In the rows, 128 means zero.
Known rows, with every step that occurs:
raziv-bipos-budab-dosifed: [116 205 131 156 134 148 116 143 123 119 146 134 139 160  98 160 146 167
 128 126  99  90]
timilup-vufep-raziv: [105 101 144 169 103 108 120  61 143 136 119 149 147 135 120  63 133 138
 149 176  85 145]
bipos-budab-dosifed: [109 175 118 148 129 148 118 125 112 116 146 142 150 156 107 149 145 159
 118 120 105 102]
budab-dosifed-raziv-vufep: [115 120 153 135 129  92 133 122 139 140 122 119 118 128 149 113 105 101
 149 172 114 137]
vufep-raziv-bipos-budab: [122 252 144 177 153 126 144 138 156 145 135 150 114 145  83 142 134 172
 134 145  81  99]
diros-vufep-timilup: [109 130  98 126  91 131  90 118 131 120 123 189 126 131 159 108 105 103
 115 127  96 163]
diros-dosifed-raziv: [130 128 146 130 158  85 146 111 158 144 123 124 181 120 178  99 152  83
 134 175 139 177]
dosifed-diros: [158 164 131  75 145 136 163 114  99 120 152 153 164 132 147 128  95 127
 120 135 116 132]
bipos-raziv-dosifed: [139 150 165 149 144  76 123 102 126 154 110 112 117 153 125 145 149 147
 126 141 103 157]
diros-vufep-raziv-dosifed: [134 139 161 134  91  69 115  68 120 123  82 123 137 164 155 122 137 127
 144 151 124 161]
bipos-budab: [116 211 119 151 158 139 148 128 129 132 154 166 120 139 105 142 123 152
 114 120  93 110]
diros-dosifed-raziv-vufep: [120 116 160 129 136  86 153 117 144 138 128 123 120 116 170  99 101  81
 155 184 125 154]
budab-bipos-raziv: [110 182 125 192 188 109 142 159 163 160 103 157 117  98  75 120 175 189
 110 171  90 154]
bipos-budab-dosifed-raziv-vufep-timilup: [113 138 128 156 112 126 107 131 142 152 138 143 109 124 135 116  88 104
 127 141  88 134]
nerep-timilup-vufep-raziv-bipos-budab-dosifed-diros: [125 168 141 103 125 151 152 112  88 100 142 147 176 141 104 124 104 149
 133 127 115  99]
timilup-vufep-raziv-dosifed-diros: [166 131 163  91 114 109 155  76  91 120 125 117 168 148 149 117  92 127
 139 138 126 139]
timilup-vufep: [104  79 134 140 125 137 116  87 117 117 157 154 131 137 140  85 100 118
 144 144  80 133]
vufep-raziv-bipos-budab-dosifed-diros: [152 195 139 106 130 146 157 128 104 115 139 132 179 144 110 141 114 157
 127 130 124 104]
budab-dosifed: [113 137 124 132 120 136 103 110 110 117 141 138 155 158 131 137 151 143
 126 140 102 119]
nerep-timilup-vufep: [ 60  81 134 122 129 135 112  69  90  98 156 186 123 136 129  80 104 110
 143 142  69 122]
dosifed-diros-vufep-timilup: [127 133 100 101  92 139 109 121 118 113 127 185 144 126 161 110  87 102
 114 122 110 161]

Rows:
[147 167 140 110 123 151 154 120 101 109 143 130 180 143 109 127 104 154
 134 127 122 104]
timilup-vufep-raziv-bipos-budab-dosifed-diros
[131 143 109 125 104 125 112 136 124 121 102 170 137 117 141 117 102 124
 112 125 117 169]
budab-bipos-raziv-dosifed-diros-vufep-timilup
[122 180 166 171 128 111 115 111 160 143 126 134 119 147 110 107 132 150
 162 180  68 117]
timilup-vufep-raziv-bipos
[139 147 125  92 116 101 150 131 107  93  82 158 158 124 150 125 113 129
 125 132 156 171]
budab-bipos-raziv-dosifed-diros-vufep
[118 117 134 143 113 115 112 120 144 151 139 144 112 117 163 100  89  83
 135 159  95 154]
diros-dosifed-raziv-vufep-timilup
[131 246 138 152 140 128 155 142 146 127 124 155 130 138  93 138 120 163
 134 137 106 109]
dosifed-diros-vufep-raziv-bipos-budab
[ 96 226 147 173 149 131 138 123 139 130 139 165 110 142  79 126 126 163
 140 142  74  94]
nerep-timilup-vufep-raziv-bipos-budab
[140 198 167 144 168  96 134 146 171 150 128 117 143 136 150 132 147 112
 152 181 106 138]
diros-dosifed-raziv-bipos
[134 202 154 139 111 107 123 127 148 122 100 141 146 148 120 125 139 149
 152 170 106 127]
budab-dosifed-diros-vufep-raziv-bipos
[125 142 129 120  89  95 141  83 134 114  85 168 173 130 140  84 132 130
 136 165 131 168]
dosifed-diros-vufep-raziv
[114 134 126 142 106 133 102 118 130 145 151 162  86 127 145 113  78 106
 130 147  69 133]
raziv-vufep-timilup
[114 139 150 143 134  98 141 129 140 140 125 120 116 127 136 118 101 108
 146 163 115 130]
bipos-budab-dosifed-raziv-vufep
[132 113 173 151 101  83 113  55 117 135 109 109 133 166 142 109 126 131
 151 153 102 145]
timilup-vufep-raziv-dosifed
[145 134 127  66  97 104 143 109  94  84 100 158 162 142 176 126  96 104
 130 121 156 166]
raziv-dosifed-diros-vufep
[120 157 133 150 154 105 129 129 154 148 117 120 175 136 130 126 154 122
 122 145 126 142]
bipos-budab-dosifed-raziv
[112 131 129 161 115 122 107 128 143 159 140 160  84 116 122 108  96 120
 123 151  69 147]
bipos-raziv-vufep-timilup
[136 170 160 166 161  84 129 124 131 151  97 114 112 138 111 149 155 167
 125 150 105 151]
budab-bipos-raziv-dosifed
